Every row comes from one small tree of marks. The marks that hang from a mark follow it in brackets, in the order of their numbers. Every link used is in the known rows. Which tree was each row made from?
Known rows:
z_784{z_571{z_116} z_950{z_32 z_823}}: [ 19  -7   3  -7  13  -8  12 -10   5  -9  -6 -32 -19 -21   0  25  21  -9
  27 -16  -1 -39   3 -25  16 -15   2   9   0  14   9 -41   1]
z_784{z_950{z_32 z_823}}: [  9  -5  -6  -1   6  -7   6   2   4 -10  -9 -28 -12  -3  19  16   2  -2
  21 -11  -3 -34  -2  -9   9 -10   6  13  -1   6  12 -16  -3]
z_22{z_395{z_108 z_571 z_753 z_950{z_823}}}: [ 24  -6 -12   9   8  -9   4  -8 -10 -41  14 -16 -37 -35 -17  -7 -20   1
  22 -22   0 -29  -6  23  10  -9  12 -12 -16  20   3   4  10]
z_78{z_395{z_753 z_950}}: [  1   1  -3   5   0 -16   0   7   3 -26   8 -14 -18  -3 -15  -8  -8  -1
   2  -5   7 -13 -13  16   6 -19  -7  -3  -3  10   3  12 -10]
z_78{z_100 z_395{z_950{z_32 z_823}}}: [-10 -17  -5 -11  11 -17  -2  10  18  -3   9 -31 -16  11  -3  12 -15   8
  21   0  19 -35 -11 -13   5 -36  -1  -6 -16   8  13   4  -3]
z_784{z_571{z_116{z_753}} z_950{z_32 z_823}}: [ 18   1  -6  -1  16  -2  18  -4   5   2 -11 -13 -12 -22  -5  27  21 -15
  20 -19   4 -42  -2 -26  14   4   1  10  -6  18  15 -40  -2]
z_177{z_215{z_950{z_32}}}: [ -2  -9 -18  -4   0   1 -12  -2  27   5   8 -15   1  -5   6  -2  -6   7
   3   3 -21   8   6 -11  25  -5  10   3  -9  -1  23 -15   6]
z_100{z_950{z_784 z_823}}: [  3 -11 -13 -14  -7 -10   8   0   2   6   0 -16  -3   2  29  18  -8  -6
  18   0   7 -36 -15  -3  16 -20  10   5 -33  26   0   4  -7]
z_22{z_395{z_108 z_571 z_753 z_950{z_784}}}: [ 30  -6 -14   4  -3 -13  10  -3  -6 -39  11 -18 -33 -43 -21 -10 -23  -2
  18 -20  -2 -19  -6  31  15  -3   5  -9 -28  26  -6  15   9]
z_675{z_950{z_823}}: [  2  -6   5   2   2  -3  -7  -5  -2   6  -7 -14 -12   1   9  -8 -13   4
   8   0  14 -22  -9  -6  10  -8   3  11   2  12   7  -6  -4]
z_819{z_950{z_32 z_784{z_571{z_116}} z_823}}: [ 11  -9  -8 -15   8 -19  10   9   6  14   2 -41 -29 -14   3  24   2 -17
  30 -12   8 -52  -8 -33  21 -18   5   9  -9  37   2 -40   5]
z_22{z_395{z_571 z_753 z_950{z_823}}}: [  8 -12  -7   6   9 -20   5   4 -15 -28  11 -14 -32 -23  -9  -2 -15   2
  25 -18   4 -28  -7  11  14 -10   8  -5 -16  21   5   2   0]
z_784{z_571 z_950}: [ 11   8   8   0   4 -10  21 -10  10 -18 -14  -6 -10 -10   3  11  18  -4
   6 -17 -12 -15   4   4  -2  -5  -5  14  12  -1  -5 -23  -3]
z_395{z_108{z_116} z_571 z_753 z_950{z_32 z_784}}: [ 25 -13 -22  -6 -22 -11   3  -1  -7 -23  17 -31 -34 -39 -13   1 -15  -4
  15 -28   8 -39  -1  33   6   2   4 -10  -9  22  -4   5   8]
z_675{z_950{z_32 z_784}}: [  6 -11   1  -6  -9  -4  -3   8   2  12 -11 -31  -8  -5   7  -8 -16   3
   9  -1  12 -17  -7  -7  22   4  -1  15 -14  18   5  -7   1]
z_177{z_215{z_950{z_784}}}: [  7  -8 -16  -8  -4 -10  -5  -3  33   4   5  -7   1 -12  12  -2 -18  -2
  11   5 -16   1   0  -1  28 -21   7   4 -23  15  14   4  -2]
z_303{z_950}: [  1  -8  -5   6   4  -8   8  -4   5   1   3  -1   8   0   3   9  -4   2
  -5  -1  -8   4 -16  -3   5   2   8   6   8   3   5   0   0]
z_897{z_177{z_215}}: [  2  -6 -29   2  18  -8   0  -2   6  -8  15  10  -2 -18   3  -2   2  10
  -6   6 -12   8   7 -12  12 -19  -1  -2   1  14  13  -6   1]
z_177{z_215{z_950{z_32}} z_897}: [-12 -19 -19   7   4  -1 -18  -4  30   6   7 -11   2 -20 -10  -9   1  11
   6   4 -13  10   7 -17  34  -3   6   7  -9  -1  33 -17  11]
z_22{z_395{z_108{z_116{z_753}} z_571 z_950{z_784}}}: [ 26  -2  -7  -1  -8  -1  19  -1  -6  -1   9  13 -35 -42 -16   2 -15  -2
  14 -20   9 -25  -8  19   9  18  10  -3 -34  18  -4   9   4]
z_897{z_177{z_215{z_950{z_32 z_784{z_571} z_823}}}}: [ 11 -10 -37 -20  10 -22   4   0  36  -1  13 -23 -15 -33  29  11 -12  -2
  27  -4 -27 -27   6 -18  36 -41   8  10 -33  40  26 -24   6]
z_215{z_177{z_897} z_950}: [ -4 -10 -11  15  -2  -3 -22 -12  29   9   5 -12   4 -21 -15 -11   1   0
   0  -2  -7   9  -3  -1  28 -10   2  11 -25   3  25   9  -2]
z_675{z_950{z_32 z_784{z_571{z_116}} z_823}}: [ 19 -16   8 -16   3 -10   2  -2   2  15  -7 -42 -22 -22   0   9  -3  -7
  30  -8  19 -41  -5 -27  32 -16  -2  12 -18  37   8 -33   6]
z_215{z_177{z_897} z_950{z_784{z_571} z_823}}: [  6  -9 -12  -5  -2 -20  -5  -9  37   9   0 -25 -10 -35   9   1  -5 -14
  32 -10  -3 -26  -1  -4  37 -39   2  18 -44  35  24  -2   1]
z_32{z_950}: [ -1  -2  -4   5   5   1   4   0  19  13   6  -7  -4 -12   2   1  -4   4
  -3   5  -2   0  -5   0   4  -1   6   1  -5   2  12   2   1]
z_897{z_177{z_215{z_950{z_32 z_784{z_571}}}}}: [ 10  -7 -35 -16   5 -17   7  -2  36  -2  12 -19  -8 -32  16   4  -5   1
  12  -4 -31  -7   8 -14  32 -27   2   8 -27  28  20 -23   6]
z_22{z_395}: [  1   1   7   1   8   5   3   3 -12   1  -1   3  -7  -2  -1  -2   0   4
  10   4  -1   7  -1  -5   8   5   7  -3 -17  -2   0  -3   2]
z_78{z_100{z_950} z_395{z_108 z_571 z_753}}: [ -5  -9 -30  -2   0  -5  -1  -9  -8 -29  13  -9  -7  -2 -30   4  -8  17
 -11 -13  10 -25 -12  24 -11 -23  -5 -27 -10  -2 -13  17   9]
z_897{z_177{z_215{z_950{z_784{z_571} z_823}}}}: [ 12  -5 -32 -16  12 -25   7  -7  36  -6  13  -8 -13 -34  25   8 -12  -5
  23  -1 -23 -24   3 -12  31 -48   6   8 -29  38  20 -13   0]
z_819{z_950}: [ -5   4  -6   8   4  -8   4   6   2   6  -2  -5 -14   9  -2   3  -2  -2
  -6  -4  -3 -14 -11  -6  -3   4   5   8  17   0  -4 -12  -3]
z_950{z_32 z_784{z_571{z_116{z_753}}} z_823}: [ 17  -4 -11 -16   7  -5  14   8   4  20  -4 -14  -9 -26   1  23   3 -23
  30 -11  14 -44  -3 -28  23  -3   1   1 -33  40  13 -27   3]
z_819{z_950{z_32}}: [ -7  -1 -11   3   2  -3   2  13   2  11  -2 -21 -13  10   1   7   0   0
  -3  -7  -4 -18  -8 -14   2  12   7  10  12   1   3 -22   4]

Which tree is each row?
[ 27 -10 -12  15   5   2   6 -16   9 -12  14   6 -21 -42 -48  -1  -2  -2
  -8 -21   5 -11  -5  -1   8  17   0  -7  -4  10   1  -1   8]	z_395{z_108 z_571{z_116{z_753}} z_950}
[  9 -11 -38  -8   9 -22  -5  -4  31  -3  17  -9  -7 -27  25   3 -23   0
  20   6 -18 -18  -4 -11  34 -45  11   4 -33  36  23   5  -5]	z_897{z_177{z_215{z_950{z_784 z_823}}}}
[ -3 -20 -20   1   5 -17 -13  -3  34   5   8  -8  -4 -29   9  -3 -15  -1
  28   8  -3 -15  -1 -12  41 -35   9   9 -29  28  31   1   2]	z_177{z_215{z_950{z_784 z_823}} z_897}
[  1 -19 -23  -2  -6 -10 -18   2  33  17   5 -41  -6 -27  12   0 -13  -9
  32  -4   1 -26  -5 -11  47 -28   8  16 -52  32  34   5   1]	z_215{z_177{z_897} z_950{z_32 z_784 z_823}}
[  1 -10 -37  -1  10  -6 -10  -4  27  -1  18 -11   0 -18   6  -2  -6  13
  -3   3 -29   7   4 -17  27 -14   7   4 -12   7  26 -13   3]	z_897{z_177{z_215{z_950{z_32}}}}
[ -9 -11   4  -2   8 -17  -1   2  19  -7   7  -9 -11  10 -21   3  -9  10
   3   2  16 -10 -12   1  -3 -28  -8  -8  -8  -3   0  16  -8]	z_78{z_100 z_395{z_950}}
[ -4 -32  -6  -9  16 -21  -4   6  11  -3  22 -35 -26 -11 -32  15 -10  17
  23  -9  25 -38  -8 -30  15 -37  -4 -12 -17  13   9  -2   6]	z_78{z_100 z_395{z_571{z_116} z_950{z_32 z_823}}}
[ 11  -8   4 -18  -3 -12   8   4   6  10 -14 -37 -20 -12  20   3 -11  -5
  26  -9  12 -42  -3 -11  22 -13  -1  19 -18  34   7 -26   5]	z_675{z_950{z_32 z_784{z_571} z_823}}
[-11 -21 -20   4   8  -5 -19  -2  30   6   8 -17  -4 -20   4  -2  -4   8
  20   5  -9  -8   4 -22  37 -18  11   8 -15  11  40 -19  10]	z_177{z_215{z_950{z_32 z_823}} z_897}
[ 17  -8   3 -18   7 -15   8  -3   4   5   3 -19 -16 -24   2  17   3 -17
  33  -6  11 -34  -1 -20  19 -29  -2  -2 -22  37   0 -18   1]	z_950{z_784{z_571{z_116}} z_823}
[ 20   5  -1   4  18  -7  19 -10   4  -3 -11   3 -10 -23 -10  24  20 -18
  18 -17   6 -39  -5 -19  10  -3  -1   9  -2  19   8 -29  -8]	z_784{z_571{z_116{z_753}} z_950{z_823}}
[ 10   0  -1 -19   1 -18  16   3   9   1  -4 -13 -14 -16  23  13  -6 -14
  30  -8   4 -36   2  -3   9 -28   0   6 -20  33  -1 -12   2]	z_950{z_784{z_571} z_823}
[ 17  -9   0 -13  11 -13  13  -4  23  18   9 -25 -20 -37   4  20  -2 -15
  31   0  10 -33  -5 -18  24 -30   4   1 -27  39  11 -16   3]	z_32{z_950{z_784{z_571{z_116}} z_823}}
[ 12  -4 -16  -2  -2 -19  -2  -1  14 -34  11 -23 -17 -14 -27  -4 -26  -7
  12  -5  19 -29 -16  31  -2 -37  -8 -23 -19  20  -4  31  -4]	z_78{z_100 z_395{z_108 z_753 z_950{z_784}}}
[ 31   5  -8  -2  -8 -15  12 -13  13 -37   2 -22 -24 -34 -13  -3  -9 -22
  12 -21  -4 -27  -3  37   2 -11  -3  -4  -9  31  -5  -1   2]	z_395{z_108 z_753 z_950{z_784{z_571}}}
[ 14  -3  -6  -4 -12   6   3 -11 -12  -5  13   5 -21 -25 -13   0  -1  11
   0 -16   3 -13   7  18 -11   4   4 -10   8  -5 -11   0  16]	z_395{z_108{z_116} z_571}
[  8 -19 -16 -12  -1 -16  12   9   8   8   2 -30  -1  -7  29  21 -18  -7
  25  -4   0 -30 -18 -14  23 -17  13  11 -19  32  15  -4   3]	z_303{z_950{z_32 z_784 z_823}}
[ -4 -17 -19   6   0  -3 -23  -4  28  14   6 -34  -4 -21   3  -3  -4  -1
  21  -5  -2 -15  -2 -12  37 -19  10  13 -35  14  36  -2   3]	z_215{z_177{z_897} z_950{z_32 z_823}}
[-11 -15 -13  13   7  -5 -17 -11  30   1   8   5   3 -21 -14 -11   0   9
   2   7 -11  15   4  -9  28 -11   5   6  -5   0  28  -7   6]	z_177{z_215{z_950} z_897}
[  8 -13 -14   8   4  -9  -6  -3 -20 -17  16  -9  -8 -25 -33   0   2   0
   4 -14   9 -11   1  -2  10  -3  -6 -16   5  12  -4  -1   4]	z_395{z_571{z_116} z_753}
[ 20 -29 -19  -3  -1 -26  -1   7  -4 -19  20 -46 -28 -38 -15  10 -14 -10
  33 -21  15 -49  -8  -8  30 -20   2  -5 -23  43   9  -2   1]	z_395{z_571{z_116} z_753 z_950{z_32 z_784 z_823}}
[ 12 -14  -6  13   6  -7   8  -4   5   2  13   7 -14 -30 -40   5   3   0
  -5 -18   9 -10  -8 -14  13  16  -3   0  -5  11   3  -3  -1]	z_395{z_571{z_116{z_753}} z_950}
[ 23 -18   3 -16   4 -20  10  -2  17   0   7 -42 -28 -28  -1  19   2 -17
  38 -13   8 -41  -3 -21  28 -22   1   7 -24  39  10 -26   1]	z_395{z_950{z_32 z_784{z_571{z_116}} z_823}}
[  2 -17 -21   2 -10  -6 -17   1  33  17   3 -36   0 -27  -1  -6  -7  -5
  16  -4  -4  -5  -3  -5  43 -13   2  16 -46  20  29   8   2]	z_215{z_177{z_897} z_950{z_32 z_784}}
[ 19  -1 -10   7 -10   3  11  -9   1  -4  14  16 -26 -31 -25   1  -3   2
  -8 -25   7 -22  -3  21  -8  23   6  -3   2   1  -2   3   4]	z_395{z_108{z_116{z_753}} z_571 z_950}
[ 12 -16  -5 -19  -5  -3  13  -7   2  11   2 -30  -6 -14  -2  25  18  -8
  15  -7   1 -23  -5 -21  24  -4   0   3 -28  23  -2 -30   4]	z_100{z_950{z_32 z_784{z_571{z_116}}}}
[ 11   1   0 -10   8 -11  19  -1   9 -14 -13 -28 -18  -9  20  21  12  -7
  24 -19  -9 -39   5  -8   6 -13   3  16   1  10   9 -35   1]	z_784{z_571 z_950{z_32 z_823}}
[ -4 -18 -17   4   0 -13 -12  -4  35   3   5  -3   2 -28  -4  -9  -9   2
  13   7  -8   6   2  -7  38 -20   4  10 -23  16  24   2   3]	z_177{z_215{z_950{z_784}} z_897}
[ 14   0 -18   2 -13   2  -2  -9 -24 -21  15  -1 -19 -28 -19  -4  -4   2
   0 -20   7 -22   5  34 -13   4   2 -20  11   3 -10   4  11]	z_395{z_108{z_116} z_571 z_753}
[ 19   0 -13  -1  -6   8   3  -5   3   5   7  -6 -24 -21  -1  12  -6 -11
  14 -16  13 -42  -8  10   0  16  15  -2 -10  12  16  -9   0]	z_395{z_108{z_116{z_753}} z_950{z_32 z_823}}
[  9  -4  -5 -25  -1 -12  15   9   8   5  -4 -29 -15 -13  26  16  -5 -13
  33 -11   1 -39   4 -10  15 -20   2   8 -25  33   6 -23   9]	z_950{z_32 z_784{z_571} z_823}
[ 16   1  -4  -8   4  -4  16   1   5  14  -4   7  -3 -27 -15  14   7 -21
  11  -7  12 -19  -4 -16  14   4  -6  -1 -23  29   1 -16  -3]	z_950{z_784{z_571{z_116{z_753}}}}
[  6 -14 -24 -16  -1 -11  -8   5  31   8   6 -28  -7 -13  29   7 -23  -4
  31   4 -12 -22   1 -14  37 -28  13   6 -33  26  27  -9   5]	z_177{z_215{z_950{z_32 z_784 z_823}}}
[ 17 -17 -15 -20   7 -14  -4  -7  31  10  10 -33 -15 -30   8  16  -5 -11
  38  -3 -10 -27   5 -31  43 -33   8   2 -31  34  23 -33   7]	z_177{z_215{z_950{z_32 z_784{z_571{z_116}} z_823}}}
[  6 -11 -11  11  -3 -20   4  -1  -3 -29  13 -11 -18 -21 -20  -6  -7   2
  -2 -22   0 -16  -4  20   3   0  -3  -3   7  10  -2   6  -2]	z_395{z_571 z_753 z_950}
[  7  16  -7  -6  -5  15   5   3  -5   9   2  22 -14  -9 -13   1  -2   1
  -4  -3  16 -16  -8  13  -9   4   2 -10  -7  -2   0   5   4]	z_78{z_395{z_108{z_116{z_753}}}}
[ 29  -9  -4  15  12   7   9 -11  -3 -11  12  10 -26 -43 -50  -2  -3   2
   2 -18   3  -4  -7  -5  15  22   6 -10 -22   8   2  -4  11]	z_22{z_395{z_108 z_571{z_116{z_753}} z_950}}
[ 31 -12  -7  15   8  -4  -3 -15 -15 -37  19 -15 -33 -45 -51  -7  -6   1
  10 -19   2  -6  -6  12  16   4   3 -20 -10  12  -3   0  10]	z_22{z_395{z_108 z_571{z_116} z_753 z_950}}
[  0  -8 -17  -3   7  -7 -12  -7  27   2   9  -5  -5  -6  17   2 -14   1
  15   5 -14  -8   1 -10  22 -26  12   2 -11   9  23  -7   0]	z_177{z_215{z_950{z_823}}}
[ 16  -8   2  -8   6  -9  14  -4  23  18   9 -19 -13 -37  -9  13   4 -11
  15   0   4 -13  -3 -14  20 -15   0   0 -21  27   6 -13   3]	z_32{z_950{z_784{z_571{z_116}}}}
[  9   3   2  -4   3  -7  21  -3  10 -12 -14 -21 -11  -9   7  15  20  -2
   9 -20 -14 -19   6  -5   3   2  -3  17   7  -1   2 -34   2]	z_784{z_571 z_950{z_32}}
[  5 -10 -11 -26  -6 -11  20   2   6   9  -4 -31 -11  -4  33  27   4  -8
  25 -11  -1 -45  -6 -10  18 -17   8  11 -33  31   3 -25   4]	z_100{z_950{z_32 z_784{z_571} z_823}}
[  8   1  -1 -10   1 -10  22   2  28  15   0 -14 -12 -27  11   8  -3  -8
  12  -4  -4 -16  -1   3  11 -15   0   8 -20  24   5  -8   5]	z_32{z_950{z_784{z_571}}}
